Each row comes from the steps of one path. Every step used is in the known rows, and no mark comes twice. Write the path behind each row, first mark first.
In the rows, 128 means zero.
Known rows:
tobom -> vele -> vuvumat -> zagam: [167 178 117 139 147 124 173 102 123 119 128 128  97 137  61 122  62 113
 143 146 152  94 171 201 131 136 143 123 136 163 141 142 140  64 154 146
 102 150  83 103  72 169 130]
rafiz -> vuvumat -> zodi: [162 132 122 109 127 127 155 180  99 159 145 166 146 120 124 102 100 115
 112 102 131 127  98  84 169  99 151  69 135 112 133 154 120 138 144 109
 164 125  78 137 181 130 142]
vele -> vuvumat -> zagam -> tobom -> luvi: [141 150 118 111 115 144 152  71 131 151  96 147 113 116 106 116  85 174
 160 111  72  79 149 188 127 115 133 116 115 152 116 103 146  81 137 161
 115 112 145  78  84 183 137]
pekif -> sipegug -> tobom: [134  74 121 111 121 163 151 160 154 154  94 124 115 102 130 131 140 161
 141 135 132 151  84  92 142 152 129  84  86 141  97 161 137 107 145 112
  80 116 122 157 154 217 184]
zagam -> vuvumat -> zodi -> tobom -> luvi -> pekif: [ 96 202 193 100 113 153 143 121  91 156 114 134 141  93 101 147 126 154
 116 128 108 128 125 120 150  82 124 128 124 168 158 128  82 110 174 154
 160  98 118 123 166 189 159]
luvi -> pekif -> likup -> tobom -> vele -> vuvumat -> zagam: [172 190 132 143 128 137 183  98 136 141 123 133  67 122  27 134  89 150
 155 131 161 115 140 193 126 131 156 115 138 178 149 134 127  40 180 148
  96 116  96  75  75 215 135]
zagam -> tobom -> vele -> vuvumat -> likup -> pekif -> rafiz: [159 167 189 115 124 114 135  72 131 113 115 144 109 121  74 172  64 116
 107  74 193 132 169 193 112 126 150 161 134 115 116 128 147 103 136 155
 104 145  71 111  87 115 146]
pekif -> likup -> tobom: [136 114 113 123 114 155 145 112 146 161  96 133  82 113  89 114 152 189
 155 105 120 139  63 116 107 114 141 110 144 136 100 127 138 110 168 126
 122  84 149  69 121 196 107]
vuvumat -> zodi -> pekif -> luvi: [109 122 158 147  76 166 168 151 137 183  94  95 138 102 122 121 105 130
 131 101 157 172 110  92 179  87 135 128 112 128  99 160 101 130 143 118
 157  92  46 130 166 145 117]
tobom -> luvi -> pekif: [112 154 190 119  98 147 147 103 111 133 133 120 117 112 113 164 162 152
 141 144 121 139 145 132 137 115 135 143 115 150 173  92  93 106 128 144
 135  98 135 115 145 168 149]
pekif -> likup: [123 103 125 115  94 139 137 150 136 122 131 131 106 114 101 120 140 158
 114  99 115 122  73 111 113 141 150 123 133 144 119 128 119 103 150 124
 124  80 151  75 125 119 127]
likup -> pekif -> rafiz -> vuvumat -> zagam: [173 130 115 144 127 113 148 172  95 121 144 146 118 146  81  69  82 128
  47  69 133 141 145 130 130 135 153 125 146 111 119 109 103 100 136 139
  99 138  74 120  79 158 159]
sipegug -> tobom -> luvi -> pekif -> vele -> vuvumat: [133 165 162 130 166 178 158  67 133 155 145 122 113 106 104 222 125 154
 184 149 147  99 167 202 178 128 132  94 108 146 136 146 127  81 162 139
 106 100  86  99 144 201 169]
vele -> vuvumat -> luvi -> pekif -> zodi: [121 147 189 125 112 153 139 100 141 149 114 124 139  96 142 158 123 114
 113 123 183 120 139 143 200 143 140 109 124 163 155 141 106  98 121 161
 161 112 114 136 162 157 166]
sipegug -> tobom -> vele: [132 142 145 114 156 156 149 103 125 164 100  94  87  89 105 152 105 145
 145 201 165 131 126 151 124 139 107 113 116 134 115 134 160 109 124 124
 118 136  98 169  99 181 149]
sipegug -> tobom -> vele -> pekif -> luvi -> vuvumat -> zodi: [149 109 181 111 143 146 180 180 119 170  96 132 105  74  89 138  73 122
 154 112 160 167 114 133 147  86  85  53 103 146 112 171 142 136 165 109
 135 114  63 191 207 199 161]
zodi -> vuvumat -> vele: [158 167 113 136 141 154 136 146 169 150 140  93 104  51  96 108  71 113
 136 119 159 108 129  88 152 136 137 113 127 127 131 104 145 107 180 140
  96 134  84 115 133 162 130]
vuvumat -> luvi -> pekif -> likup -> tobom -> vele: [151 192 175 119 119 166 169  76 122 155  88  92  51  77  68 149 129 173
 143 162 169 128  90 154 112 109 138 112 132 168 132 118 158  79 150 123
 159  96 127  78 113 189 121]
sipegug -> tobom -> luvi -> pekif -> likup: [112 107 170 103  76 164 154 136 126 144 118 127  93  92  88 148 170 190
 137 119 113 142  79 107 125 141 148 118 116 158 142 106 103  92 151 141
 111  54 146  88 138 190 160]
rafiz -> pekif: [127 144 148 162 131  93 147 168 123 149 132 129 122 112 136 149 138 118
 110 100 133 139 129 147 136 140 140 130 141 112 126 122 116 110 149 117
 143 129 137 136 106 122 167]
luvi -> vuvumat -> vele -> pekif -> rafiz: [191 120 170 120 179 101 139 158 140 106 178 115 118 123 113 121  44 119
 108  70 144 158 154 142 107 143 110 110 119  98 126 116 136 144 175 101
 103 147  63 163 154 135 152]
luvi -> vuvumat: [116 107 152 142 156 127 119 164 112 132 121 166 114 120 125 132 140 116
 127  98 109 117 130 126 124 111 109 105 136 153 114 125 114 133 144 103
 104 131 130 163 167 151 126]
rafiz -> pekif -> vele -> vuvumat -> sipegug -> tobom: [157 126 146 128 144 147 167  98 169 159  86 129  99 107 116 174 118 158
 162 116 155 122 131 186 146 156 148  59 106 132  84 147 188  99 152 119
 109 136 104 153 116 231 202]
tobom -> vele -> pekif: [181 161 186 128 168 122 155 110 111 104 158 119 111 120  83 160  51 122
 136 167 141 134 142 196 114 121  92 125  98  99 151 132 157 114 135 112
 155 138 138 137 138 138 157]
vele -> vuvumat -> zagam: [165 151 100 143 134 114 161 119 134 114 128 150 119 150  74 104  82 118
 141 107 133 103 165 178 134 136 149 115 134 156 137 147 131  82 157 153
  89 143  92  99  89 177 133]
vele -> pekif -> rafiz -> vuvumat -> zagam -> tobom: [208 160 109 141 150 107 126 143 139 166 152 173 132 126  96  84  37 169
  74  52 109 119 120 173 136 143 133  95 112  99 104 112 141  84 140 125
 118 127 130 121  86 163 179]
vuvumat -> vele -> pekif -> likup -> tobom: [188 129 137 133 132 158 153 126 170 135 119 117  73  95  68 116  96 189
 171  98 125 151  74 134 103 124 123  92 127 119 114 114 157 113 186 124
 125  93 144  70 131 217 123]
sipegug -> tobom -> luvi -> vuvumat: [ 96  72 160 111 149 158 140 139  98 148  84 153 102 106 131 128 152 153
 155 124  77 112 125 117 120 106  98  94 121 154  97 111 129 146 143 120
  91 112 122 160 167 218 137]
tobom -> sipegug: [140 123 160 108 115 130 149 101 121 106 121 136 129 144 130 132 127 163
 151 116 108 100 116  99  87 120 139 132  82 132 131 122 180 137 135 100
 152 139 121 140 109 145 140]
zagam -> vuvumat -> sipegug -> tobom -> vele -> pekif -> rafiz: [190 157 172  78 174 100 160  97 116 118 144 117 115 126  87 135  35 144
  96 114 137 146 151 172 102 129 128 119 111 106 103 137 169 119 165 115
 127 145  61 176 129 155 180]
sipegug -> tobom: [128  93 116 119 138 147 130 134 141 162  95 128 121 108 125 128 137 157
 150 143 139 147 113 112 134 147 115  99 111 121 102 144 152 140 130 135
  93 123 109 170 124 207 155]
zagam -> tobom -> luvi -> pekif -> vele: [121 188 185 135 131 183 135  82 154 182 135  91 106  79 123 196 135 194
 140 131 141 125 142 207 152 116 113 101 105 148 120  85 116  69 126 136
 134  85 145 103 125 170 180]
pekif -> rafiz: [132 111 130 104 142  99 133 122 119 132 155 116 137 150 140 119 111 126
  87  94 145 149 141 119 115 140 139 145 136 109 116 131 118 139 143 116
 111 134  67 140 123  97 136]
sipegug -> tobom -> luvi: [105  84 139  92 117 167 153  99 111 149  81 110 113 107 136 125 144 176
 162 161  86 122 124 118 124 122 112 117 113 130 111 109 148 141 126 145
 111 102 120 125 129 213 142]
rafiz -> pekif -> vele -> vuvumat -> likup -> tobom: [164 182 164 157 130 154 163  78 170 158  87 132  90 113  90 181 123 160
 172  89 172 107 123 194 143 118 153 106 155 136 100 117 166 102 172 136
 120 115 101  41 116 230 124]
vele -> pekif -> luvi: [156 122 162 141 120 156 161 150 141 120 126  92 123  99 105 147  77 132
 120 111 131 161 125 154 153 130  88 125  98 114 136 138 127 132 143 130
 154  84 117  97 159 163 152]
zagam -> pekif -> sipegug -> tobom: [142  92  98 110 140 151 148 155 176 159  86 162 128 101 119 135 141 181
 142 127 130 158  91  74 143 154 128  90  79 144  91 133 141 114 152 122
  70 105 131 164 150 196 192]
sipegug -> tobom -> luvi -> pekif: [112 134 184 116 105 159 149 105 116 157 112 121 111  99 113 163 168 170
 156 155 128 153 135 122 141 127 127 122 103 145 156 101 108 114 128 147
 111  96 125 142 142 220 170]

Write each row's path:
[122 114 155  97 123 127 151 148 113 174  92 175 127  97 120 114 108 140
 165  81 104 122 118 123 129  66 116  63 120 158 105 137 136 133 151 121
 135 122 113 165 190 159 136] | zagam -> tobom -> luvi -> vuvumat -> zodi
[150 144 161  99 134 160 161  85 144 149  76  95  74  95 102 145 102 149
 143 187 164 128 124 161 113 144 124  96 108 146 108 125 192 106 116 120
 130 148 110 174  99 196 162] | vuvumat -> sipegug -> tobom -> vele
[142 179 191 106  75 179 174 122 140 129  94 127 104  91  94 160 150 176
 133 103 108 127 100 112 145 104 170 125 112 194 134 106  92  64 171 136
 114  82 129  65 173 224 156] | zagam -> vuvumat -> likup -> tobom -> luvi -> pekif -> sipegug
[147 188 189 137 100 131 143 114 117 120 113 121 119 101 115 147 148 133
 122 115 171 141 134 124 145 120 146 113 111 162 163 117 134 112 125 138
 154 112 124 119 158 159 151] | vuvumat -> luvi -> pekif
[147 153 194 148  92 136 136  98 127  67  90 170 118 127  58 178 105  96
 147  84 179 124 164 171 126 113 149 151 134 130 136 134 142 120 129 179
 108 138 121  85 120 154 126] | vele -> vuvumat -> likup -> pekif
[162 185 150 128 152 152 158  69 122 110 106 113 121 109 125 163  96 126
 148 115 155  70 151 184 158 112 141  83 117 154 113 159 187 110 146 132
 157 118  92  61 152 141 129] | pekif -> vele -> vuvumat -> luvi
[141 156 188 138 139 178 162 133 127 131 116  70 109  81  97 157  49 133
  94 155 146 147 114 174 147 130  60 132  96 122 136 145 130 122 156 121
 174  92 123  94 140 174 159] | zodi -> tobom -> vele -> pekif -> luvi
[169 152 176 112 104 151 170  52 146 113  78 158 106 147  94 152 123 182
 196  96 134  83 108 125  91 109 159 121 100 143 122 117 213 134 162 117
 141 134 101  75 110 227 110] | vele -> vuvumat -> likup -> tobom -> sipegug
[114 104 168 117 133  93 146 149 103 173 144 154 151 157 131 100 100 118
 102  64 156 167 131  87 131  87 156 127 131 103  85 160 105 146 158  87
 112 148  12 190 173 108 125] | luvi -> vuvumat -> zodi -> pekif -> rafiz
[122 162 158 166 153 136 146 146 147 169 142  84 113  94 138 183 127 149
 111 110 154 128 136 197 146 133 118 101 134 117  94 111 124  85 147 112
 141 115 124 115 106 134 183] | rafiz -> pekif -> vele
[140 158 143 117 137 165 159  85 128 162 102  98  58  92  74 141 120 171
 148 172 146 124  89 157 105 115 127 124 142 150 116 122 148  86 153 117
 142 103 129  86  97 173 110] | pekif -> likup -> tobom -> vele
[137 127 149 107 142 171 165 124 134 159  99  93  81  84 109 156 108 148
 137 193 157 134 104 136 132 145 118 102  95 152 112 147 146  84 139 106
 107 129 108 157 121 190 170] | pekif -> sipegug -> tobom -> vele
[144 120 131 137 122 124 158 149 137 160 127 141 135  99  67  65  53 119
  83 105 151 124 132 140 158 131 117 113 118 122 119 118 124  80 158 160
  93 127 122 124 128 204 177] | vele -> pekif -> zodi -> vuvumat -> zagam
[155 187 176 122 121 167 159  67 142 151  75  98  65 101  81 148 107 152
 152 170 177 118 117 170 111 114 130 133 146 151 119 100 173 107 134 130
 139 131 108  82  96 201 100] | vuvumat -> likup -> tobom -> vele
[190 122 144  96 147  98 163 178  89 145 179 170 160 138 113 103  63 112
  89  73 139 150 110  97 157 103 146  75 127  82 133 159 125 149 159  98
 159 130  48 146 195 117 161] | vele -> pekif -> rafiz -> vuvumat -> zodi
[127 121 211 106 125 153 165 151 113 127  99 147 140 117 113 126  74 161
 125  85 115 118  82  98 103  93  81  91  61 137 124 162 171 162 186  84
 182 126 117 152 171 205 170] | vele -> pekif -> luvi -> vuvumat -> zodi -> tobom -> sipegug
[103  77 171  99 127 116 158 134  97 187 118 147 143 146 135  97 110 145
 122  82 136 166 127  80 130  85 147 117 123 104  73 152 119 157 158  94
 101 135   7 196 174 159 134] | sipegug -> tobom -> luvi -> vuvumat -> zodi -> pekif -> rafiz
[141 142 202 114  62 181 180 121 150 129  94 120  95 104 105 160 162 170
 144 118 132 144  93 110 138 121 159 119  99 179 147  99 104  76 154 122
 109  89 144  61 173 230 162] | vuvumat -> likup -> tobom -> luvi -> pekif -> sipegug
[118 145 170 157 144 165 125 110 136 127 120  94 107  96  97 183 120 146
 125 118 168 147 155 203 128 103 103 116 120 118  95 119 127  99 120 148
 122 120 133 127 112 137 163] | likup -> pekif -> vele
[142 115 193 133  62 159 154 153 145  78  83 136 107 110  86 154 124 120
 110  85 160 150 106 119 122 123 152 130 102 151 120 130 119  91 132 138
  99 123 151  91 149 160 162] | vuvumat -> likup -> pekif -> sipegug
[199 151 160 112 150 119 152 133  74 102 143 140 139 133 137  96  76 126
  57  79 124 104 116 107 148 123 144  96 120  97 124 130 174 150 134 102
 178 118  82  83 169 130 147] | vele -> pekif -> rafiz -> vuvumat -> luvi
[178 169 170 131 109 153 146 109 137 158 111 148 101 128  97 128 136 168
 107  83 164 139  98 111 143 127 168 121 159 122 124  89 133 126 151 126
 123 106  83  60 136 228 122] | luvi -> pekif -> rafiz -> vuvumat -> likup -> tobom
[178 155 148 122 124 129 161 132 133 141 146 146  90  80  28 112  40 164
 108 102 128 111  80 175 111 129 125 109 102 121 118 124 155  50 173 128
 118  86 168  72 115 161 171] | zodi -> vuvumat -> zagam -> tobom -> vele -> pekif -> likup
[174 177 195 120 177 139 155 146  85 129 160 142 128 115  85 140  24 120
  91 159 140 123 103 164 139 110  83  94 103  91 147 160 148 130 161  97
 190 137 130 130 165 161 172] | rafiz -> vuvumat -> zodi -> tobom -> vele -> pekif
[ 56 112 183 134 127 174  96 135 127 152  83 122 146 102 137 127 102 126
  59 130 159 139 102 135 155 133  76 139 131 125 111 153  92 137 135 161
 154 131 171 149 118 168 174] | likup -> pekif -> zodi -> tobom
[133 116 186  80 105 126 160  90 125 142 124 111 113 133 124 137 139 165
 109 108 144 166 145 123 116 145 153 128 112 132 132 101 126 123 140 129
 105 120  72 155 134 184 180] | vuvumat -> sipegug -> tobom -> luvi -> pekif -> rafiz
[197 158 116 128 158 152 131 174 149 133 176  91 107  96 139 102  67 127
  88  94 139 119 128  85 155 166 154 104 150 107 131  94 123 128 158 109
 125 134  40 119 113 130 133] | pekif -> rafiz -> vuvumat -> vele
[209 149 195 123 129 172 184 143 132 108 132 135  92 112  82 152  68 147
 111 130 133 123  78 145 140 130 134  95  93 125 130 128 147  82 159  84
 139 112 140  65 175 205 170] | rafiz -> vuvumat -> likup -> tobom -> vele -> pekif -> sipegug
[209 148 177  95 142 128 165 109 111 103 149 139 107 147 109 117  62 130
  65 110 127 115 122 152 124 145 158  97 118  99 121 106 172 118 129  83
 168 147  98 127 138 142 176] | tobom -> vele -> pekif -> rafiz -> vuvumat -> sipegug
[177 174 156 107 139 147 175  33 150 117  88 136  76 134  84 160  94 130
 177 148 147  91 144 195 119 121 161  96 122 157 123 142 192  92 151 116
 148 154 115 107 112 185 135] | likup -> tobom -> vele -> vuvumat -> sipegug
[ 88 119 143 141 133 127 141 149 125 203 130 140 146  66 124 124 112  99
  74 113 159 109 111 106 194 133 134 131 137 106 112 132 101  91 165 141
 121 111 127 133 150 149 182] | rafiz -> pekif -> zodi -> vuvumat
[149 102 152 120 138 190 153 177 165 134  95  91  73  58 130 121 105 153
 166 116 105 119 116  95 130 140 113  73 112 174 110  94 137 116 171 112
  79 123  98 150 153 226 144] | pekif -> sipegug -> tobom -> luvi -> vuvumat -> vele
[125 126 184 115  84 164 170 141 127 123 130 117 109 107 121 163 158 151
 126 130 113 141 108 106 143 127 150 122  85 171 157 119  83  71 148 113
 116  94 149  99 174 174 179] | tobom -> luvi -> pekif -> sipegug
[121 160 183 126 108 158 153  81 115 157 112 121  98 108 103 159 171 175
 166 143 121 150 132 133 130 101 132 132 121 149 160  89 102 108 143 145
 131  96 137 103 139 219 138] | likup -> tobom -> luvi -> pekif
